Each row was made from one path, in order. Every step used is in the known rows, and no mark comes twice. Write each row's path.
(in the rows, 128 means zero)
Known rows:
ragag -> voke -> tozog -> dupibe -> tefal -> disu: [138 139 120 122 153 114 150  90  76 143 141 156 141 137 180 144 157 160
 137  54 111 162 133 166 124 145 110  79 111 108 124 105 212 112  40 126
 106 122  99 170 141 168  94 178  57 116 168 137  96 103 140  79  46 121]
voke -> ragag -> tozog -> dupibe -> tefal -> disu -> fupaf: [144 154 107 160 193 135 161  82 106 127 161 145 140 130 163 125 123 139
 147  82  99 108 106 155  84 130 103 110 153 157 154 105 121 180  58 109
 113 140  88 173 147 160  42 118  55 149 143 118 132 140 116 150 121  82]
sito -> tozog -> dupibe -> disu -> fupaf -> tamuv -> tefal: [ 59 120  97 100 124 111 119 180 140  99 157 138  66  68  75 156  68 136
 129 153  91 108 150 110 132 152  58 176 159 132 105 147 150 157 142 150
 144 144 102  83 106 160 116  84 207 149 139 109 104 137 170 142 126 152]
tamuv -> fupaf -> dupibe -> sito -> tozog -> voke -> ragag: [125 162  94  97  84  96  74 108 153 131  86  82 169 161 109 133  84 130
 152 100 168 147  59  60 105 118  94 102 176 108 144 155 123 121 107 107
 121 173 159 120 175  96 113 114 121 143  82 142 150 158 134 103  50 129]
disu -> fupaf -> tamuv -> tefal: [129 133 172 119 104  99  95 160 163 136 130 122 109 100 116  76 112 108
 138 175 143  92 148 119 152 181 127 196 153 175  90 164  89 124 169 102
 141 148 174 113 134  91 168 147 198 116 117  79  96 136 140 150 211 135]
ragag -> tefal -> dupibe -> sito -> tozog: [167  56 128 134 146 125 146 108 113  90 194 136 137 122 116 176 108 160
 125  59 132 141 114 141  86  77 121 144 107  59  89 100 173 106  85 171
 193  87 151 138 138 136 126 133 126 137 115 167 173 128 105 168  80  86]
tefal -> ragag -> voke -> tozog -> dupibe -> disu -> fupaf -> tamuv: [ 50 157 113 103 131  61 117 194  49 121 137 138  47 132 152 171 155 145
  99 137  80 141 163 135  98 149 118 127 136 141 148 127 169 148 112 162
 131 124 135  97  70 147 115 128 151 110 194 121 101 121 128  68  72 148]
dupibe -> tozog -> voke -> ragag -> tefal: [147 177 135 149 116 108 128  75 123 110 110 158 170 138 162 109 106 133
 139 100 133 164 124  78 146 107 134  70 151 111 176 116 147 160  88  57
 141 119 101 119 150  99  78 133  73  96 150  93 135 125 114 119  96 104]
dupibe -> sito -> tozog -> voke -> ragag -> tefal -> disu -> fupaf: [167 152 117 107 169  94 109  95 103 106 130  96 161 148 126 147  85 139
  97 103 108 142 108  90  97  97  76 124 171 139 166  92 136 141  88 126
 163 169 108 116 154 123  34  82 115 142 137 130 164 151  71 165  39  73]
dupibe -> tefal -> disu: [156 108 161 145 125 171 137  87 139 140 152 140 161 120 143  99 166 104
 152  94 128 118 124 181 133 109 128 117 102 129  88 133 126 101 118 144
 112 124 125 181 130 107 129 154  68 124 108 109 116 127 119 144 130 115]
sito -> tozog -> voke -> ragag -> tefal -> dupibe -> disu: [146 137 100 132 121 101 154 103  74 115 139 120 134 163 132 158  77 143
 124  88  91 143 124 101 105  71  87  59 146  88 171  86 151 172  71 120
 124  98  89  93 143 163  61  95 149 106 153 141 172 133 117 128  50  96]
dupibe -> disu -> fupaf -> tamuv -> tefal -> ragag -> voke -> tozog: [121 160 144  94 118  42 114 193  77 116 140 112  84 147 129 132 136 163
  85 148  87 120 191  83 124 171 118 159 147 118 132 146 147 122 119 176
 131 129 177  61 125 114 129 169 197 112 178  78 121 114 122  96 106 135]
sito -> tozog: [149  79 192 147  82 146 112 104 145  93 141 103 128 110 119 128  87  93
 142 111 164 139 143 146 168 150 119 134 101  70  85 111 124 113 142 137
 160 136 144 165 154 156 147 119 152  81  99 114 123 144 138 125 135 129]
tozog -> dupibe -> disu -> fupaf -> tamuv -> tefal -> ragag: [ 62 133 107  94 146 123 118 192 136 139 136 140  69  85  99 128 137 128
 120 172  89  89 145 136 118 132 116 182 165 188 128 187 109 146 166 172
  96 123 103  87  69 111 148  99 189 166 154 122 127 123 142 135 181 170]
tamuv -> tefal -> disu: [183 113 160 100 152 157 122 110 149 147 114 118 174 128 129  75 139 106
 129 143 156 133 133 139 178 156 127 157 114 137 104 122 103 109 138 136
  85 151 124 157 153 124 162 162 147 136  80 109 138 126 127 171 210 136]
sito -> tozog -> ragag -> voke: [164  98 161 144  80  95 136 106 131 107 105  86 117 132 165 120  89 143
 110 103 162 175 144 111 173 180 124 119  83  80 169 102 153  94 123 147
 178 154 110 154 157 151 148  79 169  71  96 138 119 140 109  97  81 147]
disu -> tefal -> dupibe -> tozog -> voke -> ragag: [119 174  66 169 148 151 174  88 124 121 105 117 169  90 126 133 104 110
  68  97 117 119 111  84 141 105 128  47 149 129 173 130 107 154  85  86
  96 119 124  89 130 165  74 150  63 166 150  96 148 132  97 106 136  94]
tefal -> ragag -> tozog -> dupibe: [125  82 140 135 174 170 157 123 113 142 148 146 107 136 168 134 153 136
 148 109 160 162 136 171 139 145 150 138  92 113 149 117 115 150 115 150
 118  97 109 169 113 142 170 125 104 133 130 173 152 110 135 122 162 154]
tefal -> disu: [149 103 176 120 139 173 124 110 131 146 124 115 155 132 150  84 159  74
 137 137 145 134 117 178 161 137 128 134  97 138 110 107  94 113 148 130
  98 141 131 181 129 125 155 137 113 109  98 124 133 141 121 147 186 135]
tozog -> voke -> ragag: [152 174 155 139  87 130  90  85 143 153  65  96 173 151 175  77 105  73
 140 134 161 138 105 123 162 136 152  86 154 143 162 127 107 154 120  50
  81 159 104 148 166 126 125 104 121  92 133  89 117 149 123 104 144 150]
sito -> tozog -> dupibe -> tamuv -> tefal -> ragag: [154  90  74  98 149 149 140 140 135 143 121  96 131 123  79 169 117 165
 109 127 139 135 195 133 152 119 131 165 120 138  92 161 131 112 139 184
 113 117  70 109 108 189 121 103 144 175 121 158 149 130 157 106 137 171]
tefal -> dupibe -> tamuv: [138 100  93 151 117 160 140 144 133 170 130 108 146 141 123 141 168 117
 129 118 118 116 141 168 111  91 167 144  91 147  89 146 111 113 145 140
 115  96 123 141 100 160 150 142  95 151 144 136 142 144 130 108 164 125]
disu -> fupaf -> tefal: [114 120 191 156  94 126  88 135 171 119 129 139  81  85 147  82 146  84
 173 148 148  82 115 152 137 160 135 199 138 158  82 146 105 112 176 100
 136 143 195 154 141  79 168 101 173 111 136 101 110 157 116 160 189 104]
tozog -> voke: [131 139 145 118 104 172  93 106 159 157  78 119 138 106 170  97 125  83
 153 132 164 147 111 139 177 157 132 128 110 139 137 144 123 128 154  81
 111 140 123 155 135 104 169 118 135 114 147 115 109 129 127 119 141 142]
fupaf -> tamuv -> disu -> tefal -> ragag -> voke -> tozog -> dupibe: [104 133 139 101 136  74 143 194  61 143 129 148  92 168 134 160 143 176
  50 171 133 168 167 111 116 185 157  77 128 122 164 119 128 126 112 123
 122 104 155  74 106 124 163 190 165  87 136 142  82  68 150  65  92 175]
tefal -> dupibe -> tamuv -> disu -> fupaf: [151 125  87 145 140 146 143 182 144 150 108 110 121 130  95 140 144 157
 113 180  95  58 147 137  90 112 137 190 105 181 126 165  96 123 181 165
 121 119 121  84  78 156 136 133 161 161 140 123 152 139 128 149 174 114]
tefal -> disu -> fupaf -> tamuv: [113 117 171 104 137 119  89 162 113 150 143 103  98 128 134  93 154  57
 120 171 138 117 131 174 130 141 115 168 126 186  94 126  61 132 175 138
 133 153 166 143 106 104 155 129 148 105 115 111 105 150 126 142 193 119]
dupibe -> tefal -> disu -> fupaf -> tamuv: [123 119 156 130 119 121 113 139 118 146 170 117 112 113 127  96 160  92
 137 139 114  88 142 179 100 117 107 155 138 178  78 162  81 112 150 147
 136 139 165 146 104  84 123 137 110 121 133  94  83 139 125 146 148 101]
tamuv -> fupaf -> disu -> tefal -> dupibe -> sito -> tozog -> voke -> ragag: [109 164  52 104 117 100 162 112 113 137 103  43 168 146  51 152  59 152
  64 109 114 140 107  73 107  98  98  57 201 132 173 118 119 106  91 121
 129 190 143  58 189 144  88 122 108 188  96 156 141 142  96 133  57 106]
fupaf -> disu -> tefal -> ragag -> voke -> tozog -> dupibe -> sito: [ 57 136 122 112 148 106 144 138  92 120 126 138 108 142 113 180 169 187
  85  91 126 167 140 133  88 156 151  83 147  85 136 100 209  67  84 148
 155 133 142 103 139 112 120 133  71 160 163 176  97  89  87  74  49 150]
ragag -> tefal -> disu: [164 107 184 123 157 136 146 107  99 132 145 153 147 155 163  95 169 108
 154 128 137 163 121 167 142 119 133 122  99 133 120  81 108 130 130 112
 137 109 145 173 134  94 154 150 122  83 108 141 149 118 111 168 147  97]
voke -> tozog -> dupibe -> sito: [ 76 139 107 121 134 156 109 108 155 108 136 161 131  99 128 168 119 121
 152  77 119 140 106 134 105 108 155 119 132  90 100 114 211 127  88 108
 130 110  92 159 137 178 123 131  77 152 158 151  95 115 159 106  96 153]

Write each row's path:
[129 178  68 169 147 135 173 146 137 125 131 152 157 177 111 150 122 201
 109 166 110 133 130  95  87 128 160  71 142 138 201 120 105 186 110  76
 124 110  94 102 128 152  78 129  98 134 154 123 115  94 134 122 110 151]  voke -> ragag -> tozog -> dupibe -> tamuv -> disu -> tefal
[154 100 103 147 129 127 168 133  94 152 155 141 139 158 142 148 173 162
 155 115 108 133 143 159  97  74 165 131  97 143 104 121 130 130 134 113
 150  68 137 136  97 126 141 152 113 127 167 159 160 130 119 138 135  97]  ragag -> tefal -> dupibe -> tamuv
[ 33 103 118 142 113 138 115 151 136  75 161 154  41  55  93 157  98 111
 176 131  88  84 111 149 128 115  64 173 149 118  92 129 165 130 153 159
 146 141 125 119 114 139 114  30 176 141 153 131 118 145 140 149 110 112]  sito -> tozog -> dupibe -> disu -> fupaf -> tefal
[139 153  77 140 125 139 140  84 126 149  93 126 178 127 143 128 112  96
  96  90 135 126 122 103 133  90 130  72 152 127 166 135 120 150 100 122
  88 128  89 104 142 170  95 141  65 156 131 105 157 145 128  95 149 119]  tefal -> dupibe -> tozog -> voke -> ragag
[137  57 115 137 121 149 127 108 140 111 166 101 137  99  95 168 102 120
 110  66 142 116 125 152  99  91 110 153 108  70  73 122 149  90 107 197
 154 117 136 135 139 169 135 123 123 164 105 156 154 144 114 149 116 120]  tefal -> dupibe -> sito -> tozog
[ 27 168  92 156 135 168 167 129 127  67 144 167  90  67 107 166  96 113
 131 114  63 122 112 125 142 122 126  71 120  87 129  89 185 184 100  75
 117  98 108 133  95 189  75 135 100 136 190 119  90 109 140 100  88 131]  voke -> tozog -> dupibe -> disu -> tefal
[123 197 138 137 131  78 106 141 152  99  93 196 130 148 132 132 109 169
 159 172 132 109  85  47  99 146 102 123 163 120 176 141 123 164 138  73
 144 113 145  72 125  38  87 119 131 109 122 120 164  99 126 113  90  82]  tamuv -> disu -> fupaf -> dupibe -> tozog -> voke -> ragag -> tefal
[113 141  35  97 181 130 161 151  96 189 165 128 116 183 130 129 197 182
 164 154 138 167 131 140 118  96 112 139 138 194 153 138 108 131 137 143
 110 112 148 150 142 122 161 145  99 171 136 188 128 120 171 156 126 134]  ragag -> tozog -> dupibe -> tamuv -> fupaf -> tefal -> disu
[114 114 188 138 108 134  81 180 185 114  97 166 101 117 125 106 135 114
 185 194 152  75  86 125 111 186 117 188 101 120 101 150  88 125 201 118
 137 128 170 123  96  58 175 118 195 105  84 128 140 126 137 130 174 109]  tamuv -> disu -> fupaf -> dupibe
[124  92 117 162 126 173 156 108 143 112 153 148 145  86 128 136 137 110
 119  95 131 111 136 150 139 100 134 126  93  90 101 134 135 115 119 165
 120 103 133 137 116 157 144 160  75 153 112 114 155 134 132 125 184 103]  tefal -> dupibe -> tozog
[156 109 175 127  98 120 124 120 139 157 119 110 121 142 130  73 177 105
 150 151 166 116 127 133 167 115 166 155 138 167 111 165  76  96 176 145
  96 134 203 130 149  74 218 145 175 112  91 138 149 149 132 155 193 139]  tamuv -> fupaf -> tefal -> ragag
[164 149  99 108 167 145 131 147 154 149 103 103 154 122 105 104 150 135
 121 166 106  88 158 131 141 139 117 204 123 194  99 162  96 119 169 148
 112 159 121 125 102 134 107 138 139 176 144  98 137 156 101 164 182 108]  dupibe -> tamuv -> tefal -> disu -> fupaf
[ 86 108 112 133 132 183  99  99 182 139 128 158 140  84 142 141 141 119
 162  91 141 131  77 160 109 112 150 150 133 127 109 141 177 117 118 127
 126 133  93 163 118 126 157 101  81 164 146 145 107 138 123 152 135 168]  tozog -> dupibe -> sito
[153 103 185 152 128 169 148 144 144 112 117 125 136 121 105 105 138 121
  90 185 138 103 145 125 147 150 175 128  97 128 143 138  76 120 183 147
 113 114 151  93  95  91 154 164 170 103  99 121 136 105 102 141 175 147]  tamuv -> disu -> tefal -> ragag
[155 151  94  70 162  96  68 127 167 132  86  99 164 135  97 138  89 131
 114 120 150 115  86  60 100 145  52 159 180 122 115 142 117 118 112 143
 112 184 132 102 163 109  66  78 139 190  84 134 172 144 105 130  86  96]  tamuv -> tefal -> disu -> fupaf -> dupibe -> sito -> tozog -> voke -> ragag
[132  92 129 138  89 138 114 101 195  94 128 102 125  97  99 145  86 120
 119 101 141 133 123 111 128 108 133 142 111  80 125 129 158  95 134 179
 181 136  84 153 138 143 127  52 127 132  89 155 117 142 125 134  83 153]  dupibe -> sito -> tozog -> ragag
[160 121 179 126 174 132 146 114 108 107 152 141 121 123 156  99 139 113
 154 143 111 115 121 155 130 143 111 173 106 155 115  92 108 146 141 107
 144 135 154 165 107  98 113 135 142  97 138 129 155 133  83 187 160  67]  ragag -> tefal -> disu -> fupaf
[133 143 154 134 104 111 138 113 165 104  96 119 115 131 139 111  90  89
 139 131 131 135 143 107 166 131 172  97 106  98 140  92 147 146 133  87
 133 121  94 168 149 167 128 107 134  89 104 140  90 120 168  79 127 143]  voke -> tozog -> ragag
[169 158 120 138 123 106 152 174  83 127 112 114 142 182 110 159 165 206
  49 166 111 138 196  86 116 154 171 100 105 106 155 139 143 102 130 151
 145 101 163  77 108 136 110 195 136  99 172 112 119  86 108  74  70 139]  dupibe -> tamuv -> disu -> tefal -> ragag -> voke -> tozog
[132 115 184 116  67 110  84 181 147 154 138 134 115 164 120  97 137 115
 132 192 158 127 138 138 130 149 153 134 125 132 113 145  77 111 192 130
 132 122 145 108 134  67 215 160 185  67  85 105  73 104 169 130 184 182]  fupaf -> tamuv -> disu
[201 145 152 102 147  93 121  85  75 134 119  94 161 191 152 117  95 111
 111 114 141 186 135 112 142 118  89  64 142 116 162  64 112 150  85  95
 123 147 107 145 171 133  70 113 127  74 104 139 153 132 119 137  69  98]  sito -> tozog -> voke -> ragag -> tefal -> disu
[121 105  80 101 105 118 132 150 111 158 131  78  94 138  83 152 152 161
 137 143 143 144 172 134 142  79 132 142 146 175 103 177 107 100 168 172
 113 124 140 109 114 148 151 101 144 162 116 186 142 152 172 116 108 159]  sito -> tozog -> dupibe -> tamuv -> fupaf -> tefal -> ragag
[136 130 127 169  95 116 153 101 161 103 100 139 136 117 167 118 135 151
 114 108 134 163 133  97 170 158 144 122  82  94 190 133 174  89 122 148
 160 137 107 139 126 122 141 114 103 105 118 116 124 128 100  95 113 144]  dupibe -> tozog -> ragag -> voke
[102 152  83 133 139 162 121 177 168 144  94 149 113 107 112 147 134 162
 143 194  99  84 130 134 111 136 129 185 122 191 142 172 141 143 191 125
 118 133  71 108  62 149 118  99 144 157 154 125 116 130 146 138 148 152]  tozog -> dupibe -> tamuv -> disu -> fupaf
[ 98 134 137 123 132 142 121 113 127 113 121 157 116 115 149 137 103  93
 158 108 128 139 129 151 147 138 150 103 120 104 108  98 165 160  99  76
 112 115  94 173 138 190 134 138 109 107 145 132  94 118 179  85 132 148]  voke -> tozog -> dupibe
[169 176 174 134 104  99 113  80 120 141  86 138 165 168 185  83 118 118
 157 124 147 161 104 112 142 128 158  78 148 135 174  95 123 164 106  26
 119 129 115 141 165  90 117 117 126  72 149 103 126 129 112 132 106 114]  tozog -> voke -> ragag -> tefal
[ 99  95 108 137 159 170 126 109 159 125 164 172 131 105 152 156 137 158
 167  87 148 156  85 144  98 135 136 145 117  90 140 121 180 129  85 133
 159 113 112 173 140 127 149 118  76 165 151 161 127 109 128 153 117 146]  ragag -> tozog -> dupibe -> sito
[140  92 174 122 120 140  97 126 137 155 144 132 127 141 147  81 194  75
 154 142 163 130 122 180 156 121 134 149 121 145  73 119  90  91 166 136
 108 129 170 164 155  72 192 125 134 105  89 136 121 128 136 163 187 128]  fupaf -> tefal -> disu
[ 98 112 101 139 128 126 165 177 127 120 174 152 115 102  79 153 131 139
  61 171 123 105 159 101 115 116 137  99 129 113 127 152  87 129 149 154
 141  83 170  60  90 110 161 211 124 141  99 108 117  91 149 136 171 134]  fupaf -> tamuv -> disu -> tefal -> dupibe -> tozog
